Each row comes from the steps of one path. Every step used is in the known rows, and no mark comes twice. Write the path behind each row, first mark first.
Known rows:
gugag-narat-ruli: [-1.24,+0.51,-2.03,-1.63,-3.05,-4.49,+0.49,+3.46,-0.19,-1.43,-1.66,+5.18,+1.64,-6.96,-2.31,+0.30,-1.82,+3.89,+2.76,+0.36]
korov-ruli: [-2.40,+0.00,-1.91,-4.55,-1.80,-5.78,+2.74,+2.35,+1.25,+0.02,-0.90,+3.61,+3.62,-2.95,-3.72,-1.33,-2.26,+1.77,+1.04,+1.20]
gugag-narat-ruli-korov-gifalut-lukup: [+3.68,+0.01,-1.56,-2.20,-0.60,-2.93,-2.99,+5.88,+1.66,-5.24,-2.09,+5.69,-1.73,-1.05,-0.30,-2.36,-2.53,+0.73,+2.24,-0.44]
lukup-narat-korov-gifalut-ruli: [-2.65,+2.28,-1.03,+0.01,-0.03,-4.51,-1.54,+4.28,+0.73,-6.10,-0.23,+3.79,-0.52,-2.08,-0.64,-5.78,-0.83,+0.39,-1.52,+0.32]
gugag-narat-ruli-gifalut-lukup-korov: [+3.01,+1.64,-1.14,-3.92,-2.99,-3.93,-2.57,+3.32,-2.82,-3.79,+0.01,+1.90,-0.83,-5.38,+2.70,+0.99,-2.63,+2.53,+3.74,+0.07]
gugag-narat: [+0.29,+1.88,-2.58,-0.72,-3.69,-5.55,+0.10,+2.17,+2.73,-1.19,-1.54,+6.08,+1.17,-6.44,-4.49,+2.08,-1.97,+4.23,+1.98,+1.81]
korov-ruli-lukup-narat: [+0.50,+2.58,-2.32,-4.73,+0.52,-5.32,+1.64,+3.13,+3.92,-0.19,-1.83,+3.27,+3.60,+2.05,-3.15,-0.40,-2.43,-1.43,+0.36,+1.99]
korov-ruli-gifalut-lukup-narat: [+0.35,+2.42,-0.27,-5.94,+2.09,-2.39,+0.14,+3.89,+2.84,-2.37,+0.22,+2.07,+0.17,+0.41,+0.36,+0.56,-1.64,+0.17,+0.39,+0.77]
gifalut-lukup-korov-ruli-narat-gugag: [+2.70,+2.01,-2.13,-4.57,-0.97,-4.23,-0.96,+2.89,+0.13,-3.13,+0.86,+4.04,+0.89,-1.18,+3.45,-2.34,-2.88,+1.15,+3.02,+2.27]
ruli-korov-gifalut-lukup: [+3.49,+0.13,-1.90,-3.07,-2.05,-4.73,-2.19,+4.81,+1.92,-5.61,-2.50,+4.54,+0.43,+0.94,-1.21,-2.17,-1.80,-0.13,+1.36,+0.59]
korov-ruli-narat-gugag: [+0.15,+2.48,-1.56,-3.69,-1.23,-3.49,+2.01,+3.53,+3.17,-2.56,-1.73,+5.46,+2.63,-1.96,+0.65,-1.49,-2.20,+2.46,+1.95,+3.31]
lukup-korov-gifalut-ruli: [-1.30,+0.57,-2.46,-2.37,-2.85,-8.68,-0.74,+2.35,-0.21,-4.64,+0.26,+2.31,+0.63,-0.83,-1.32,-5.00,-1.84,+0.24,-1.04,-0.08]
korov-ruli-gifalut-lukup-narat-gugag: [-0.33,+2.43,+0.31,-4.84,+1.29,-1.47,-0.75,+5.24,+2.80,-3.80,+0.06,+4.82,+1.29,+1.20,+2.60,-0.69,-1.08,+0.46,+1.31,+0.89]
narat-ruli-korov-gifalut-lukup: [+2.08,-1.32,-1.28,-3.93,-1.44,-3.91,-1.74,+6.14,-1.14,-6.08,-2.53,+3.56,+0.85,+0.38,+1.07,-3.87,-1.46,-0.53,+2.20,-0.83]
ruli-korov-gifalut-lukup-narat: [+2.99,+2.13,-1.69,-1.85,+1.02,-4.26,-3.11,+5.59,+2.98,-4.89,-2.21,+4.04,-0.09,+3.59,-0.67,-2.34,-0.90,-1.65,-0.45,+1.30]
lukup-korov: [+0.06,+1.26,-2.72,-1.82,-5.27,-8.85,+0.00,+1.54,-2.77,-1.09,-1.20,+1.58,+3.99,-3.73,-2.04,-0.85,-1.65,+1.78,+1.70,+2.36]
gugag-narat-ruli-korov: [+2.40,+1.10,-1.57,-2.64,-4.47,-4.55,-1.06,+4.26,+0.00,-2.53,-3.16,+4.19,+1.66,-3.97,-2.06,+0.08,-3.05,+2.76,+3.00,+1.04]
korov-gifalut-ruli-lukup-narat-gugag: [-0.56,+2.45,-1.83,-1.88,-0.31,-4.93,-1.59,+5.24,+5.29,-6.92,-1.99,+6.98,+1.30,+4.02,+0.19,-4.11,-0.85,-1.61,-0.65,+0.00]

Write each row's path:
[+0.72,+2.19,-0.75,-5.42,-3.13,-7.18,+1.21,+1.89,-0.89,-1.09,-0.50,-0.58,+3.55,-0.96,+0.09,-1.00,-3.01,+0.74,+0.87,+3.15] | lukup-korov-ruli-gifalut
[+2.14,+3.00,-2.62,-4.40,-1.55,-6.48,+1.69,+1.38,+0.67,-0.64,-0.17,+0.53,+2.19,-1.77,-0.06,-1.51,-3.46,+1.17,+0.77,+4.33] | lukup-korov-ruli-narat
[+0.80,+2.90,-1.97,-3.08,-3.42,-4.51,-1.44,+2.86,-0.11,-5.54,-1.55,+3.48,+0.90,-2.63,-1.03,-1.67,-2.47,+0.27,+1.78,-0.24] | gifalut-ruli-lukup-narat-korov
[+1.65,+0.81,-1.15,-4.45,-0.95,-2.97,-2.23,+5.73,-1.79,-3.77,-2.07,+2.50,+1.20,+0.10,+0.95,-1.43,-1.26,-0.32,+2.27,-0.79] | gifalut-lukup-narat-ruli-korov
[+0.96,+0.41,-0.73,-7.32,-1.11,-3.11,+1.13,+3.06,+1.44,-3.23,-0.14,+2.70,+0.71,-2.36,+0.00,+0.86,-2.46,+1.75,+2.31,+0.03] | korov-ruli-gifalut-lukup
[+3.35,+1.61,-3.06,-0.94,-1.63,-6.98,-1.75,+3.74,+0.36,-3.05,-2.04,+3.75,+1.65,-0.23,-0.14,-2.85,-2.77,-0.65,+1.56,+2.15] | gugag-narat-ruli-lukup-korov-gifalut
[+0.17,-0.37,-2.73,-5.46,-1.53,-6.39,-0.11,+1.91,-1.69,-0.77,+1.37,+2.42,+1.58,-2.22,-0.84,-2.24,-2.90,+0.33,+2.09,-0.08] | gifalut-lukup-korov-ruli
[-2.33,+0.02,-2.03,-2.89,-2.10,-6.17,+0.81,+3.26,+2.52,-5.31,-0.93,+4.63,-0.07,-1.93,-2.62,-3.68,-1.18,+1.41,-0.81,-0.86] | korov-gifalut-ruli
[-0.18,+1.63,-0.42,-5.85,-2.21,-4.85,+2.59,+2.59,+1.86,-1.85,-1.53,+1.76,+3.17,-1.97,-1.54,+0.30,-2.32,+2.04,+1.07,+2.36] | korov-ruli-gifalut
[-0.58,+1.49,-2.16,-2.57,-0.15,-4.01,-0.96,+3.53,+0.70,-2.47,-0.45,+4.48,+0.67,-2.29,-1.53,+0.60,-0.30,+1.18,+1.19,-0.08] | gifalut-lukup-narat
[+1.17,+2.94,-1.77,-1.61,-3.72,-3.93,+0.67,+3.53,+1.60,-4.31,-2.75,+5.59,+2.80,-3.68,+0.86,+0.17,-0.94,+3.82,+2.73,+3.70] | ruli-narat-gugag
[-0.39,+1.38,-1.96,-1.01,+2.49,-4.07,-1.30,+4.82,+2.95,-3.86,-0.35,+5.14,-0.13,+0.70,-1.05,-2.24,+0.41,-0.49,-0.63,+0.38] | korov-gifalut-lukup-narat
[+1.68,+0.94,-0.29,-5.56,-2.12,-2.20,-0.09,+3.11,-1.70,-4.75,+0.00,+2.44,+0.74,-5.39,+1.45,-0.86,-2.99,+1.95,+3.50,+0.54] | narat-korov-ruli-gifalut-lukup
[+0.68,-0.10,-2.45,-4.81,-4.38,-5.57,+1.68,+3.79,-1.68,-3.12,-3.61,+3.18,+4.67,-2.64,-1.17,-0.26,-1.74,+1.12,+3.84,+0.18] | narat-ruli-lukup
[+1.78,+1.18,-3.21,-5.48,-6.04,-8.63,-0.76,+1.09,-0.98,-4.21,-1.11,+1.78,+2.08,-1.56,-1.62,-1.08,-3.45,+0.16,+2.18,-0.27] | gifalut-ruli-lukup-korov
[-0.67,+0.96,-1.62,+1.05,-2.79,-5.27,-0.31,+3.57,-1.42,-4.50,-2.06,+4.23,+2.75,-4.62,-1.41,-4.30,-0.72,+1.68,+1.01,+2.32] | narat-korov-gifalut
[+1.49,+0.84,-2.41,-2.45,-3.47,-5.23,-1.00,+3.20,+0.57,-7.52,-2.08,+4.57,+0.66,-2.31,-1.09,-4.35,-2.76,-0.05,+1.52,-0.45] | narat-korov-gifalut-ruli-lukup
[+2.16,+1.17,-2.77,-3.17,-3.62,-4.78,+0.29,+3.36,+1.01,-2.27,-3.05,+5.35,+2.39,-4.05,-2.21,+1.50,-2.63,+2.18,+3.79,+0.71] | gugag-narat-ruli-lukup
[+0.18,+2.37,-2.37,-3.09,+0.25,-5.42,-0.58,+4.00,+5.29,-5.50,-1.78,+4.22,-0.13,+3.56,-2.12,-2.90,-1.44,-1.75,-1.46,-0.16] | korov-gifalut-ruli-lukup-narat
[-1.37,+1.42,-1.52,+0.29,+1.88,-3.29,-2.44,+6.07,+2.68,-5.13,-0.81,+7.62,+0.79,+1.51,+1.24,-3.61,+0.86,-0.18,+0.17,+0.65] | korov-gifalut-lukup-narat-gugag
[-1.33,+2.95,-1.16,+2.20,+0.27,-4.72,-1.18,+4.50,-0.06,-4.01,-1.59,+3.68,+2.07,-2.16,-1.04,-4.29,+0.08,+0.12,-0.78,+3.08] | lukup-narat-korov-gifalut
